Every row comes from one small tree of marks. The marks that hang from a mark follow it in brackets, in the order of their numbers. Every link used is in the known rows. Which tree was each row made from?
In the rows, zero is written as 128.
Known rows:
Z_674(Z_633(Z_597) Z_766): [116 134 111 129 124 147 122 142 140  96 136 128 113 122 132 138 144 129
 129 121 148 108 154 116  89  85  84 101 107 112 119 104 130 134 169 104
 155 139 121 116 150 103 144 139 121 117 128 115 103 119 125 113 137  94
 127 129  98]
Z_766(Z_593 Z_674(Z_295 Z_633)): [110 157 123  96 126 128  94 146 143  72 207 136 114 127 121 132 119 145
 140 144 148 131 136  88 105 107 104  91 114 116 135 129 103 146 127  88
 118 122 110 108 126  81 153 122 156  88 160  95 107 125  78  97 108 139
 122 133 133]
Z_295(Z_593): [111 113 121 119 144 129 134 116 134 121 167 127 128 124 131 136 108 136
 124 129 144 109 116 125  98 122 108 122 125 149 144 137 135 131 106 123
 118 124 122 118 134 100 134 123 147 153 144 117 141 122 131 115 129 124
 144 139 117]
Z_295(Z_597 Z_674): [106 103 116  97 132 126 124 126 154 107 143 108 119 129 169 146 120 103
 139 155 136  93  88 148  96 139  96 111 114 131 135 113 142 127 149 142
  92 110 135 114 141 105 125 151 148 125 125 119 127 139  78 133 139 109
 147 133 116]
Z_766(Z_597(Z_633) Z_674): [125 151 134  12 136 136  93 163 129  90 176 117 117 129 174 147 138 134
 109 137 142  75 121 130 110 120  93 124 123 115  94 126 115 133 174 152
  59  85 105 123 135 125 145 141 136 108 163 112 124 103  71 117 126 100
 131 131 100]
Z_750(Z_633): [113 114 127 151 134 144 128 119 129 102 146 115 129 126 141 135 128 129
 130 126 140 126 135 124 114 127 119 115 122 134 128 135 125 116 129 137
  96 128 109 101 150 121 134 116 145 122 144 117 126 124 147 136 115 127
 139 127 122]
Z_665(Z_766(Z_674(Z_295))): [113 151 127 123 135 124 115 169 131 106 192 141 119 127 138 132 125 145
 142 149 136 123 137 125 120 115  83  96 115 102 134 137 108 121 113 109
 150 116 111 102 123 104 133 137 154  98 166 102 113 126  68 107 117 142
 131 146 124]
Z_766(Z_593 Z_597 Z_674(Z_633)): [116 154 135  21 133 134  92 145 134  78 191 114 111 123 150 140 126 139
 112 132 156  92 121  92  99 109 105 110 115 104  83 136 114 151 171 135
  70  84 108 123 137  85 161 159 148 113 144 100 105 122  79 122 121 101
 133 134 102]
Z_750(Z_464 Z_633(Z_597)): [ 95 116 119 151 138 160 124 136 143  76 167 134 121 127 134 137 134 110
 125 108 141 108 149 111  96  92 107 124 104 123 110 127 141 124 148 147
 114 112 123 110 154 105 128 117 135 125 133 123 131 133 169 112 109 111
 157 137  74]
Z_674(Z_295(Z_593) Z_766(Z_597)): [103 134 109  84 131 126 132 101 156  93 158 139 118 129  93 139 129 137
 133 149 146 124 148 130  76 106  96  93 119 127 146  80 145 139 156 111
 130 138 125 120 141  77 153 139 130 124 131 102 122 168  77 125 126 108
 123 119  95]
Z_597(Z_633(Z_750)): [125 132 126  79 130 144 112 156 129 114 162 123 126 126 168 136 138 134
 120 119 128  88 142 139 120 121  94 119 109 118 123 124 130 117 143 115
 108 129 106 112 139 153 125  99 158 132 148 133 117  90 141 109 136 123
 149 132 124]
Z_665(Z_766(Z_593)): [106 116 129 129 145 126 125 135 133 119 156 110 118 122 132 129 117 133
 145 111 138  96 135  93 117 141  96 112 117 100 119 150 113 150 128 126
 153 120 105 113 140  91 127 139 164 118 133 115 119 110 138 138 125 144
 156 140 110]
Z_597(Z_766(Z_593 Z_674)): [124 167 129  78 137 131  84 157 131 110 171 109 134 125 149 146 111 131
 116 152 147  95 141  89 104 129 105 122 112 129 140 127 108 151 124 104
 110  99  88 124 126 105 149 120 143  90 153 118 117 126 106  82 136 124
 120 119 119]
Z_295(Z_593 Z_597 Z_674(Z_633(Z_750))): [102 107  86  40 126 123 119 125 147 116 181 126 121 123 171 148 110 112
 121 148 139  81  86 137  69 118  96 100 101 132 136 115 157 123 134 127
  68 116 143 116 138  99 131 149 175 182 113 115 107 144  82 101 150 107
 141 144 115]
Z_597(Z_766): [125 133 132 121 138 145 115 137 139 132 128 112 139 128 149 136 126 127
 124 151 138 108 145 134 104 132  96 124 120 140 154 112 123 136 125 105
 122 132 100 122 139 132 137 105 127 111 148 128 127 127 136 117 143 113
 128 114 119]
Z_674(Z_295(Z_665) Z_633): [101 112 108 163 126 127 124 135 169  78 165 140 115 120 117 123 142 121
 169 134 138 144 126 126  99 104  98  85 121 152 138 100 136 136 148  99
 105 161 124 110 134 117 140 110 119 105 163 102 142  80  97 122 113 132
 124 136 151]
Z_295(Z_593 Z_597 Z_665(Z_766(Z_674))): [ 99 122  82  89 147  84 112 158 156 109 193 133 117 113 150 145 109 106
 126 131 145  76  66 127  80 138  96 111 114 142 101 133 141 138 139 158
  61  97 124 127 111  97 128 183 117 160 148  96 156  86  53 101 136 119
 132 166 113]
Z_665(Z_766(Z_597)): [111 121 139  80 145 135 133 141 133 124 142 115 115 126 153 127 139 130
 129 126 138  89 131 137 111 127  83 115 122  93  92 131 127 133 160 156
 119 107 114 116 148 111 136 162 140 132 134 115 119 126 109 167 130 107
 152 140  89]
Z_766(Z_597): [116 125 145  77 140 142 125 126 140 104 144 114 118 129 151 132 138 131
 116 134 144 103 132 143 109 113  98 119 126 113 102 117 132 131 165 147
  93 107 117 120 149 112 147 144 129 124 138 118 126 129 108 154 127  97
 149 130 101]
Z_295(Z_593 Z_597 Z_674(Z_766)): [104 104  86  93 129 116 129 110 157 107 138 117 124 122 136 161 108 106
 137 153 142  89  90 129  65 141 102 104 107 151 155  94 154 138 146 121
 103 124 136 124 139  76 125 156 143 148 114 113 128 158  67 103 150 105
 126 126 103]
Z_674(Z_633): [122 116 133 125 133 147 126 138 137 109 150 122 124 123 150 131 129 140
 133 130 144 116 124 131 108 123 105 112 122 132 125 134 124 132 134 106
 112 138 115 112 143 115 134 118 141 130 150 117 124 105 128 133 128 116
 136 134 126]
Z_597(Z_633(Z_674 Z_750)): [131 152 132  59 131 152 116 174 125  99 173 127 122 128 171 149 131 137
 119 110 129  79 130 141 116 116  96 118  88 119 113 137 116 113 145 119
 103 130 108 104 129 167 123  93 164 139 144 135 107  89 117  99 136 104
 152 140 122]
Z_750(Z_633(Z_674(Z_295))): [110 141 125 150 129 147 132 125 134  76 175 137 121 133 120 138 122 137
 145 135 139 143 137 130 109 107 114  95  98 130 142 126 112 112 127 124
 103 144 117  84 139 129 139  99 153 108 145 107 114 143 104 127 103 124
 135 130 126]
Z_665(Z_766(Z_593 Z_597)): [103 123 136  68 147 128 122 125 137 114 153 105 111 125 135 128 128 128
 135 114 141  82 134 103 108 134  87 112 119  84  89 133 120 153 162 158
 125 101 108 120 149  84 143 164 153 118 124 110 114 128 118 165 125 120
 158 137  85]
Z_766(Z_674): [128 148 141 106 136 134 110 167 126 100 180 123 124 123 163 142 124 142
 116 140 145 109 123 125 121 115 106 121 117 128 116 146 115 121 123 115
 108 102 109 113 127 118 138 132 139 112 165 116 124 110  91  99 124 118
 132 140 128]
Z_750(Z_633(Z_674)): [119 132 132 136 135 151 132 137 124  89 158 120 126 128 148 144 119 135
 127 115 142 116 121 127 110 121 120 114  99 136 117 145 116 116 132 139
  87 129 112  92 142 138 132 110 150 131 142 118 118 127 126 129 115 108
 141 134 118]
Z_295(Z_593 Z_674): [104  98 114 104 137 133 130 118 135 112 166 118 128 122 146 145 103 122
 146 144 137  97 102 107  91 130 104 111 116 154 159 128 142 130 106 127
 106 120 138 113 139  88 128 128 175 149 137 121 133 134 100  97 132 128
 139 132 119]
Z_665(Z_766(Z_674(Z_633(Z_750)))): [129 156 127  67 128 138 108 196 115 121 194 134 120 118 181 137 133 148
 114 129 137  94 132 122 115 108  87 102  99  92  97 157 116 112 127 105
 117 109 106 105 129 126 130 142 170 146 152 114  89  97  94  92 136 120
 134 157 124]
Z_750(Z_633(Z_597)): [ 98 124 119 144 133 144 122 119 128  97 157 120 118 130 144 127 135 119
 121 122 143 114 146 114 108  89 100 112 116 111 117 126 130 115 147 159
 110 114 124 102 156 118 147 134 138 119 129 116 115 129 158 131 115 117
 145 132  96]
Z_633(Z_674(Z_295) Z_750(Z_464)): [117 152 137 119 130 163 130 173 153  67 200 159 120 128 129 143 127 134
 132 123 130 121 150 148 106  90 102 106  71 123 127 124 133 115 126  79
 141 138 120  99 125 132 121  79 157 131 142 128 113 139 107  89 115 109
 162 148 111]
Z_674(Z_295 Z_633): [111 124 124 138 126 144 127 128 147  96 166 139 119 130 124 122 131 142
 149 144 140 144 140 135 105 106  94  92 122 129 149 113 121 129 127  91
 136 153 120 106 140 108 141 109 143 109 155 106 119 127 106 131 115 130
 131 129 136]
Z_295(Z_665(Z_766)): [107 103 115 166 144 120 132 158 150 112 145 120 120 113 138 128 138 116
 159 113 133 103 117 121 112 136  92 107 118 131 109 132 136 135 144 132
 118 134 113 114 135 125 120 140 129 126 152 115 149  63 117 133 127 135
 144 151 131]
Z_295(Z_593 Z_665): [102 102 104 145 143 116 131 122 154 102 167 129 125 112 121 134 117 117
 143 118 142 110 102 115  90 123 111 113 124 169 134 122 153 139 124 131
  84 135 125 123 130 111 133 126 121 151 152 112 168  76 121 106 126 127
 137 145 135]

Write each row's tree:
[130 144 131  68 135 167 119 190 139  79 183 140 124 125 163 157 128 129
 122 102 127  76 133 140 105 117 103 130  73 130 105 141 130 125 146 104
 109 127 107 113 130 154 104  76 163 148 148 142 124  92 126  80 129  99
 163 145  96] -> Z_597(Z_633(Z_674 Z_750(Z_464)))
[117 124 132 149 140 165 135 155 139  67 168 133 128 124 136 154 118 125
 130 105 140 112 122 123 100 126 129 128  85 148 110 149 126 123 135 126
  93 126 112 101 141 124 114  94 147 139 144 126 133 129 137 108 108 103
 152 139  95] -> Z_750(Z_464 Z_633(Z_674))
[106 131 102  75 130 138 110 152 173  80 183 151 119 134 143 143 136 109
 125 135 125  99 132 167  91 121  92 113  98 119 131  91 146 130 157 104
 111 131 118 121 132 126 115  98 141 124 140 121 133 128 106 105 126 115
 159 139  97] -> Z_674(Z_295(Z_597(Z_633(Z_750(Z_464)))))
[ 91  94  79 122 150  93 133 127 164 122 161 128 118 114 135 136 112 101
 141 121 139  83  72 135  76 145  94 110 119 143 115 121 152 143 141 164
  84 124 127 127 125 101 123 172 112 168 132 103 163  92  93 132 138 122
 144 160 112] -> Z_295(Z_593 Z_597 Z_665(Z_766))
[115 157 142  36 139 128  97 144 135  82 188 108 114 125 149 141 124 134
 109 136 152  90 128 100 109 113 105 118 117 103  86 133 116 146 165 145
  83  76 105 123 136  89 159 159 142 102 141 106 114 129  82 123 119 107
 142 134  98] -> Z_766(Z_593 Z_597 Z_674)
[106 136 130 111 135 158 123 163 145  89 184 144 116 125 152 134 139 116
 110 111 135  92 160 132 103  70  89 124  91 104 100 121 151 119 144 116
 148 108 126 116 142 121 127 113 142 141 126 138 117 123 161  92 127 102
 172 150  82] -> Z_633(Z_597 Z_750(Z_464))
[ 97  95  98  78 138 115 126 109 153 115 164 117 123 127 154 149  99 104
 133 154 141  86  75 137  75 139 101 113 116 147 149 116 151 131 128 146
  79 108 144 120 136  86 127 157 153 155 120 113 135 150  75 116 141 114
 143 138 108] -> Z_295(Z_593 Z_597 Z_674)
[122 154 127  67 131 155  92 187 141  71 217 137 121 116 152 148 121 135
 110 112 144  94 140  90  99 106 117 116  85 117  97 149 128 141 135  83
 105  98 100 119 129  96 127 110 171 135 148 121 106 109 118  61 121 116
 147 148 104] -> Z_766(Z_593 Z_674(Z_633(Z_750(Z_464))))
[113 153 108  52 129 135 119 143 133  95 210 153 120 132 134 144 111 141
 130 129 129 100 133 132  94 102  91 100  90 132 152 122 124 121 116 107
 116 143 121 103 121 138 133  87 172 150 145 119 112 121  96  83 126 126
 144 141 121] -> Z_597(Z_633(Z_674(Z_295(Z_593)) Z_750))
[116 160 124  72 127 164  97 199 135  71 219 152 113 121 169 144 138 126
  97 120 144  86 147 117  95  60  90 116  84 105  85 137 136 117 146 104
 115  93 121 116 133 114 134 126 147 140 145 125 101 112 117  60 126  92
 150 157  87] -> Z_766(Z_674(Z_633(Z_597 Z_750(Z_464))))
[135 159 125  77 129 145  90 173 130 118 162 120 136 125 166 143 124 136
 113 158 147 103 130 120  96 122  97 118 114 141 138 126 109 135 130  94
  89 116  98 122 127 126 144 116 134 110 166 116 112 118  92  82 143 105
 104 122 125] -> Z_597(Z_766(Z_674(Z_633)))
[ 95 128  87 167 117 130 118 142 173  65 150 147 106 118  99 129 159 113
 166 128 144 139 156 111  80  71  79  73 108 132 133  72 147 140 181  93
 146 164 130 113 143 104 150 131 104  93 139  99 122  92  95 103 122 113
 115 132 121] -> Z_674(Z_295(Z_665) Z_633(Z_597) Z_766)
[119 144 126  97 131 144 119 149 141  82 174 137 117 136 133 141 125 138
 151 131 132 113 130 138 112 118  91 104 102 132 147 118 107 128 139 110
 125 149 115 102 127 140 129  86 149 103 158 117 122 109  85 116 116 120
 138 131 126] -> Z_597(Z_633(Z_674(Z_295)))
[131 150 130  78 129 159 105 202 138  79 205 146 123 116 167 147 131 138
 106 124 140  98 133 125 102 102 109 119  88 126  94 146 133 119 131  82
  96 106 109 115 129 119 121 110 156 145 160 126 112 107 109  62 126 103
 141 151 113] -> Z_766(Z_674(Z_633(Z_750(Z_464))))
[114 142  93 108 117 134 127 128 144 103 178 153 123 122 106 137 127 146
 134 139 140 133 158 125  77  94  97  80 101 130 160  95 145 126 125  63
 151 164 121 111 137  98 141 106 156 146 135 108  99 143 104  84 134 123
 118 130 128] -> Z_674(Z_295(Z_593) Z_633(Z_750) Z_766)
[105 142 126 128 133 151 125 138 123  82 169 126 114 130 148 140 125 123
 120 112 146 107 134 118 103  82 101 111  93 114 103 136 117 112 152 162
  99 115 125  92 144 133 144 128 139 127 124 117 105 128 135 124 115  99
 148 140  94] -> Z_750(Z_633(Z_597 Z_674))
[ 82 112  94  97 143 105 133 119 164 103 181 141 112 120 104 121 131 117
 158 132 136 109 121 120  82 112  81  89 123 128 124 100 149 144 152 156
 102 129 131 120 134  90 145 159 127 138 143  94 147 111  78 139 118 128
 138 149 105] -> Z_674(Z_295(Z_593 Z_665(Z_766(Z_597))))
[ 99 184 115  86 130 127  76 148 143  90 201 131 118 135 124 134 120 122
 125 163 145 112 169  83  96  78  75  99 108 104 153  97 109 147 136 113
 145 102 109 117 126  95 168 125 136  65 140 105  99 151  94  77 125 128
 122 121 100] -> Z_633(Z_597(Z_766(Z_593 Z_674(Z_295))))
[106 150 116 121 137 171 112 155 140  82 157 131 130 131 141 151 123 108
 116 123 141  90 152 113  79  97  98 128  78 136 127 116 126 130 150 137
 101 118 114 110 145 131 130  97 131 123 128 130 116 150 146  89 125  86
 142 126  64] -> Z_750(Z_464 Z_633(Z_597(Z_766) Z_674))
[ 92 144  97 108 133  91  92 140 178  58 204 132 109 122 121 138 123 101
 143 149 146 121 102 112  94 119 105  92 114 132 119  99 132 149 160 127
  79 108 117 119 116  91 151 152 111  85 148  88 145 100  48 104 114 130
 131 145 137] -> Z_766(Z_593 Z_674(Z_295(Z_597 Z_665)))
[133 161 122  55 134 137  80 173 127 117 158 115 138 130 174 151 126 130
 114 153 136  80 133 120 105 138  91 128 116 144 146 118 105 138 138 113
  84 110  89 127 125 145 134 103 139  92 173 123 125  98  93  77 142 117
 109 114 117] -> Z_597(Z_633 Z_766(Z_674))
[124 135 116  56 138 131 117 148 146  95 154 120 116 133 170 154 118 118
 120 127 139  71  85 165  98 140  95 123 102 130 113 125 114 134 166 148
  80 122 117 116 127 142 122 126 125 135 138 119 132 107  81 135 138  91
 150 139 106] -> Z_295(Z_597(Z_633(Z_674)))
[118 143 114  61 137 158  87 166 150 103 160 122 137 126 143 150 125 112
 123 118 127  70 165  99  90 139  99 132  91 129 141 110 132 156 143  91
 121 124  87 134 139 127 119  70 163 112 140 141 125 109 165  68 141 125
 147 117  89] -> Z_597(Z_633(Z_750(Z_464)) Z_766(Z_593))
[114 137 131  77 133 137 118 117 149  89 131 106 116 122 116 144 136 128
 130 121 148 100 151 101  95 125 105 109 112 106 104 102 133 156 185 122
 126 119 102 125 153  81 151 148 133 100 119 114 112 142 109 138 131 102
 139 115  90] -> Z_674(Z_766(Z_593 Z_597))
[113 142 127   4 133 139  96 135 139  98 168 108 114 128 157 135 138 125
 112 114 135  71 151 112 109 119  95 115 111  93  92 114 130 145 182 145
  87 101 104 123 148 123 147 128 165 121 127 123 106 107 128 130 132 112
 159 127  94] -> Z_766(Z_593 Z_597(Z_633(Z_750)))
[ 94 133  90 104 134 119 131  97 148  85 193 143 121 135 117 144  97 123
 124 142 145 125  94 147  73 119 116  98 102 142 148 113 129 121 126 151
  71 134 133  99 128 105 142 129 137 149 123  94 126 171  81 129 114 112
 136 139 109] -> Z_750(Z_633(Z_674(Z_295(Z_593 Z_597))))
[ 94 113  98 151 133 105 124 121 185  82 161 135 113 125 122 127 136 101
 152 147 139 131 104 158  94 119  98  95 122 143 130  82 149 135 162 129
  93 141 129 117 129 117 139 136  95 108 142  99 156 102  77 140 122 120
 137 142 140] -> Z_674(Z_295(Z_597 Z_665))
